What can hang from each mark
Z155: Z312
Z505: Z312 Z795
Z312: Z10 Z23 Z49 Z158 Z340 Z358 Z431 Z505
Z340: Z312
Z358: Z312
Z49: Z795
Z795: Z49
Z23: Z312 Z795
Z10: Z312

Known rows, with every way that one mark hangs from another
Z312[Z158 Z340 Z358]: [ 0.00 -0.19  0.23 -0.03  0.42  0.39  0.31  0.05 -0.40 -0.03  0.10  0.34
  0.07  0.24 -0.44 -0.06 -0.11  0.12  0.10 -0.22 -0.07 -0.12]
Z340[Z312[Z23 Z158 Z431]]: [ 0.17 -0.23  0.28  0.06  0.36  0.32  0.24  0.11 -0.22  0.09  0.09  0.10
 -0.07  0.35 -0.23  0.06 -0.06 -0.10 -0.24 -0.25 -0.08 -0.08]
Z155[Z312[Z10 Z49 Z158 Z340 Z358 Z431 Z505]]: [ 0.01 -0.06  0.06  0.05  0.42  0.61  0.38 -0.02 -0.33  0.01  0.33  0.29
 -0.05  0.39 -0.40 -0.16  0.07  0.21  0.13 -0.08  0.01 -0.38]
Z505[Z312[Z340]]: [ 0.08 -0.18  0.25 -0.18  0.49  0.34  0.04 -0.03 -0.29 -0.02  0.10  0.15
  0.00  0.23 -0.44  0.10 -0.36 -0.10 -0.36 -0.14 -0.28  0.12]
Z358[Z312[Z49 Z340 Z431 Z505[Z795]]]: [ 0.00 -0.18  0.05 -0.15  0.33  0.31  0.18 -0.16 -0.45 -0.04  0.10  0.09
 -0.06  0.41 -0.25 -0.01 -0.25 -0.01 -0.28 -0.23 -0.02  0.06]
Z23[Z795]: [ 0.16 -0.13  0.24 -0.12  0.52  0.15  0.00 -0.09 -0.25  0.10  0.07 -0.01
 -0.10  0.31 -0.44  0.03 -0.40  0.03 -0.26 -0.27 -0.23  0.16]
Z505[Z312[Z10 Z23 Z49 Z158 Z340 Z358] Z795]: [-0.11  0.17  0.03 -0.10  0.32  0.49  0.31 -0.09 -0.40 -0.10  0.31  0.27
  0.12  0.29 -0.48 -0.26 -0.06  0.23 -0.16 -0.06 -0.42 -0.10]
Z358[Z312[Z23]]: [ 0.21 -0.26  0.31 -0.18  0.38  0.12  0.04 -0.04 -0.32  0.13 -0.07  0.07
 -0.16  0.29 -0.25  0.12 -0.34 -0.06 -0.36 -0.21 -0.12  0.20]
Z358[Z312[Z49 Z158 Z340 Z505]]: [ 0.10 -0.28  0.22 -0.13  0.34  0.36  0.16 -0.14 -0.42  0.07  0.01  0.20
 -0.10  0.44 -0.28 -0.02 -0.19  0.12 -0.20 -0.19 -0.01  0.06]
Z505[Z312[Z10 Z23[Z795] Z49 Z340 Z358 Z431]]: [-0.11  0.12  0.00 -0.05  0.37  0.45  0.37 -0.08 -0.37 -0.02  0.28  0.20
  0.11  0.28 -0.53 -0.16 -0.09  0.14 -0.10 -0.16 -0.25 -0.18]
Z155[Z312[Z23[Z795] Z49 Z340 Z358 Z505]]: [ 0.03 -0.07  0.16 -0.03  0.41  0.54  0.21 -0.04 -0.33  0.07  0.31  0.09
 -0.04  0.44 -0.45 -0.28 -0.15  0.27 -0.12 -0.11 -0.06 -0.15]
Z505[Z312[Z23 Z340 Z358] Z795[Z49]]: [-0.07  0.01  0.07 -0.22  0.32  0.40  0.15  0.03 -0.33 -0.16  0.20  0.13
  0.08  0.26 -0.46 -0.26 -0.27  0.08 -0.32 -0.10 -0.55  0.10]
Z155[Z312[Z431]]: [ 0.20 -0.22  0.26 -0.06  0.57  0.35  0.04  0.02 -0.15  0.07  0.18  0.08
 -0.15  0.28 -0.31  0.11 -0.25 -0.10 -0.23 -0.15 -0.12 -0.07]
Z10[Z312[Z23[Z795] Z49 Z358 Z431 Z505]]: [ 0.03 -0.18  0.01 -0.04  0.39  0.29  0.25 -0.05 -0.46  0.11  0.17  0.07
 -0.08  0.43 -0.32 -0.11 -0.10  0.07 -0.12 -0.15 -0.08  0.03]
Z505[Z312 Z795[Z49]]: [ 0.11 -0.07  0.17 -0.27  0.42  0.30 -0.04 -0.04 -0.21 -0.12  0.13  0.06
 -0.06  0.25 -0.38 -0.05 -0.37 -0.06 -0.46 -0.11 -0.64  0.23]
Z358[Z312[Z10 Z23 Z49 Z158 Z340 Z431 Z505]]: [-0.04 -0.11 -0.01 -0.01  0.25  0.38  0.36 -0.08 -0.48  0.10  0.09  0.22
 -0.07  0.44 -0.29 -0.06  0.04  0.17 -0.04 -0.18  0.06 -0.15]
Z358[Z312]: [ 0.25 -0.32  0.36 -0.23  0.44  0.11  0.00 -0.08 -0.29  0.08 -0.10  0.10
 -0.17  0.26 -0.25  0.17 -0.42 -0.14 -0.38 -0.22 -0.14  0.24]
Z23[Z312]: [ 0.24 -0.24  0.32 -0.19  0.54  0.26 -0.04 -0.14 -0.23  0.15  0.09  0.05
 -0.13  0.33 -0.44  0.11 -0.31  0.03 -0.35 -0.19 -0.30  0.09]
Z505[Z312[Z49 Z340 Z358 Z431]]: [-0.02 -0.06  0.14 -0.11  0.45  0.46  0.27 -0.08 -0.34 -0.10  0.23  0.22
  0.10  0.23 -0.43 -0.01 -0.19 -0.01 -0.16 -0.18 -0.23 -0.10]
Z312[Z10 Z23 Z49 Z158 Z358 Z431 Z505[Z795]]: [-0.14  0.24 -0.25  0.12  0.20  0.46  0.59 -0.03 -0.58 -0.01  0.40  0.23
  0.00  0.37 -0.35 -0.22  0.32  0.35  0.29 -0.12 -0.09 -0.41]
Z340[Z312]: [ 0.27 -0.32  0.44 -0.08  0.43  0.27  0.05  0.04 -0.16  0.01  0.01  0.07
 -0.12  0.28 -0.24  0.15 -0.33 -0.24 -0.39 -0.26 -0.14  0.10]
Z10[Z312]: [ 0.19 -0.41  0.29 -0.14  0.53  0.18 -0.05  0.00 -0.28  0.10 -0.05  0.12
 -0.17  0.30 -0.27  0.17 -0.34 -0.21 -0.31 -0.15 -0.17  0.23]
Z340[Z312[Z49[Z795] Z158 Z505]]: [ 0.25 -0.23  0.35  0.03  0.36  0.45  0.19 -0.07 -0.25  0.01  0.09  0.11
 -0.16  0.43 -0.26 -0.05 -0.11 -0.04 -0.28 -0.26 -0.06  0.01]

Rows
[-0.20  0.05 -0.26  0.02  0.24  0.45  0.55  0.07 -0.54 -0.16  0.29  0.31
  0.03  0.34 -0.43 -0.21  0.13  0.20  0.29 -0.15 -0.10 -0.33] => Z312[Z10 Z158 Z340 Z358 Z431 Z505[Z795[Z49]]]
[ 0.08  0.04  0.10 -0.22  0.36  0.35  0.19 -0.01 -0.26 -0.13  0.19  0.25
 -0.03  0.22 -0.44 -0.17 -0.18  0.10 -0.20 -0.05 -0.65  0.04] => Z505[Z312[Z10 Z158 Z358] Z795[Z49]]
[-0.08 -0.04 -0.07 -0.08  0.24  0.33  0.29 -0.12 -0.48  0.00  0.13  0.11
 -0.06  0.42 -0.28 -0.07 -0.11  0.07 -0.17 -0.19  0.00 -0.06] => Z358[Z312[Z10 Z23 Z49 Z340 Z431 Z505[Z795]]]
[ 0.12  0.01  0.15 -0.14  0.43  0.24  0.10 -0.04 -0.28  0.10  0.14  0.08
 -0.07  0.25 -0.48  0.03 -0.27  0.04 -0.34 -0.10 -0.37  0.08] => Z505[Z312[Z10 Z23[Z795]]]
[-0.05 -0.10 -0.01 -0.05  0.26  0.34  0.30 -0.09 -0.47  0.05  0.08  0.14
 -0.08  0.41 -0.29 -0.01 -0.07  0.06 -0.11 -0.21  0.07 -0.10] => Z358[Z312[Z10 Z23 Z49 Z340 Z431 Z505]]
[ 0.22 -0.27  0.34 -0.05  0.37  0.40  0.11 -0.04 -0.25  0.00  0.09  0.06
 -0.13  0.39 -0.23  0.07 -0.22 -0.12 -0.32 -0.24 -0.08  0.03] => Z340[Z312[Z49 Z505]]
[-0.04  0.06  0.07 -0.06  0.42  0.48  0.36 -0.12 -0.33 -0.14  0.21  0.25
  0.05  0.20 -0.49 -0.08 -0.13 -0.03 -0.11 -0.20 -0.20 -0.15] => Z505[Z312[Z10 Z49[Z795] Z340 Z358 Z431]]
[ 0.14 -0.17  0.18  0.02  0.34  0.42  0.24 -0.04 -0.29 -0.02  0.21  0.09
 -0.08  0.44 -0.20 -0.01 -0.06 -0.04 -0.24 -0.23 -0.11 -0.08] => Z340[Z312[Z49 Z158 Z431 Z505[Z795]]]
[ 0.06 -0.30  0.25 -0.03  0.47  0.43  0.22 -0.08 -0.35  0.00  0.03  0.30
 -0.04  0.36 -0.37 -0.16 -0.13  0.01 -0.09 -0.20 -0.08  0.05] => Z10[Z312[Z49[Z795] Z158 Z340 Z358]]
[ 0.08 -0.10  0.05 -0.18  0.33  0.26  0.18  0.01 -0.45 -0.12  0.17  0.08
 -0.11  0.27 -0.34 -0.09 -0.24  0.05 -0.09 -0.15 -0.27  0.08] => Z312[Z358 Z505[Z795[Z49]]]
[-0.18  0.02 -0.18  0.05  0.18  0.47  0.33  0.09 -0.51  0.01  0.19  0.20
 -0.05  0.44 -0.42 -0.22  0.11  0.30  0.10 -0.10 -0.15 -0.18] => Z312[Z10 Z23 Z158 Z340 Z505[Z795[Z49]]]
[-0.07 -0.10 -0.02  0.06  0.30  0.38  0.26  0.04 -0.52  0.17  0.18  0.08
 -0.01  0.50 -0.47 -0.19 -0.04  0.34 -0.04 -0.17 -0.01 -0.05] => Z312[Z23[Z795] Z158 Z340 Z505]
[-0.04 -0.02 -0.17  0.06  0.26  0.33  0.30  0.10 -0.48  0.06  0.24  0.04
 -0.10  0.43 -0.28 -0.10  0.12  0.20  0.00 -0.15 -0.19 -0.12] => Z312[Z23 Z158 Z431 Z505[Z795[Z49]]]
[ 0.02 -0.08  0.05  0.00  0.35  0.52  0.18  0.08 -0.30  0.07  0.24  0.17
 -0.12  0.44 -0.40 -0.21 -0.03  0.23 -0.09 -0.02 -0.16 -0.17] => Z155[Z312[Z10 Z23 Z158 Z340 Z505[Z795[Z49]]]]
[ 0.04 -0.12  0.14 -0.02  0.37  0.37  0.31 -0.16 -0.33  0.00  0.00  0.26
 -0.08  0.35 -0.32 -0.05 -0.08  0.02 -0.09 -0.28  0.01 -0.09] => Z358[Z312[Z10 Z49[Z795] Z158 Z340 Z431]]
[ 0.16 -0.12  0.09  0.03  0.46  0.38  0.17  0.05 -0.29  0.21  0.29  0.02
 -0.15  0.45 -0.37 -0.10 -0.07  0.20 -0.17 -0.08 -0.09 -0.13] => Z155[Z312[Z23[Z795] Z158 Z431 Z505]]
[ 0.13 -0.01  0.16 -0.02  0.47  0.44  0.34 -0.21 -0.28  0.06  0.22  0.22
 -0.07  0.34 -0.50 -0.13  0.03  0.21 -0.01 -0.23 -0.23 -0.24] => Z23[Z312[Z10 Z49[Z795] Z158 Z358 Z431]]
[ 0.17 -0.12  0.19  0.00  0.24  0.35  0.34  0.10 -0.31  0.07  0.14  0.14
 -0.11  0.40 -0.36 -0.19 -0.04  0.13 -0.12 -0.17 -0.17 -0.09] => Z340[Z312[Z10 Z23[Z795[Z49]] Z158 Z358 Z505]]
[ 0.24 -0.23  0.26 -0.12  0.37  0.28  0.14 -0.19 -0.38  0.07 -0.02  0.13
 -0.21  0.41 -0.26 -0.03 -0.20  0.07 -0.27 -0.22 -0.06  0.14] => Z358[Z312[Z49[Z795] Z158 Z505]]
[-0.03 -0.25 -0.04  0.00  0.37  0.30  0.33  0.07 -0.52  0.13  0.16  0.16
 -0.02  0.45 -0.38 -0.17 -0.07  0.12 -0.07 -0.13 -0.01  0.00] => Z10[Z312[Z23[Z795] Z158 Z340 Z358 Z431 Z505]]
[ 0.07  0.05  0.04 -0.04  0.42  0.28  0.24  0.00 -0.31  0.13  0.21  0.14
 -0.03  0.29 -0.47  0.00 -0.08  0.11 -0.20 -0.10 -0.33 -0.07] => Z505[Z312[Z10 Z23[Z795] Z158 Z431]]
[ 0.12 -0.29  0.08  0.02  0.46  0.36  0.19 -0.09 -0.39  0.09  0.08  0.14
 -0.18  0.45 -0.26 -0.01 -0.05 -0.04 -0.15 -0.18 -0.04  0.05] => Z10[Z312[Z49[Z795] Z158 Z431 Z505]]
[ 0.17 -0.20  0.08 -0.11  0.35  0.17  0.24 -0.05 -0.42  0.11  0.03  0.18
 -0.20  0.34 -0.25  0.13 -0.13  0.00 -0.15 -0.16 -0.03  0.00] => Z358[Z312[Z10 Z158 Z431 Z505]]
[ 0.20 -0.24  0.33 -0.05  0.41  0.28  0.25  0.07 -0.22 -0.05  0.10  0.12
 -0.05  0.23 -0.25  0.09 -0.24 -0.23 -0.25 -0.28 -0.09 -0.04] => Z340[Z312[Z358 Z431]]
[ 0.09  0.01  0.19 -0.22  0.46  0.34 -0.01 -0.17 -0.27 -0.10  0.22  0.08
 -0.01  0.27 -0.37 -0.01 -0.35 -0.03 -0.46 -0.11 -0.50  0.17] => Z505[Z312[Z49] Z795]
[-0.02 -0.33  0.13 -0.04  0.49  0.38  0.12 -0.06 -0.32  0.03  0.04  0.19
 -0.04  0.38 -0.28  0.06 -0.17 -0.14 -0.16 -0.22 -0.04  0.02] => Z10[Z312[Z49 Z340 Z431]]
[ 0.13 -0.12  0.17  0.05  0.30  0.45  0.43  0.00 -0.32 -0.02  0.21  0.23
 -0.08  0.36 -0.27 -0.03  0.05  0.01 -0.01 -0.21 -0.03 -0.25] => Z340[Z312[Z10 Z49 Z158 Z358 Z431 Z505]]
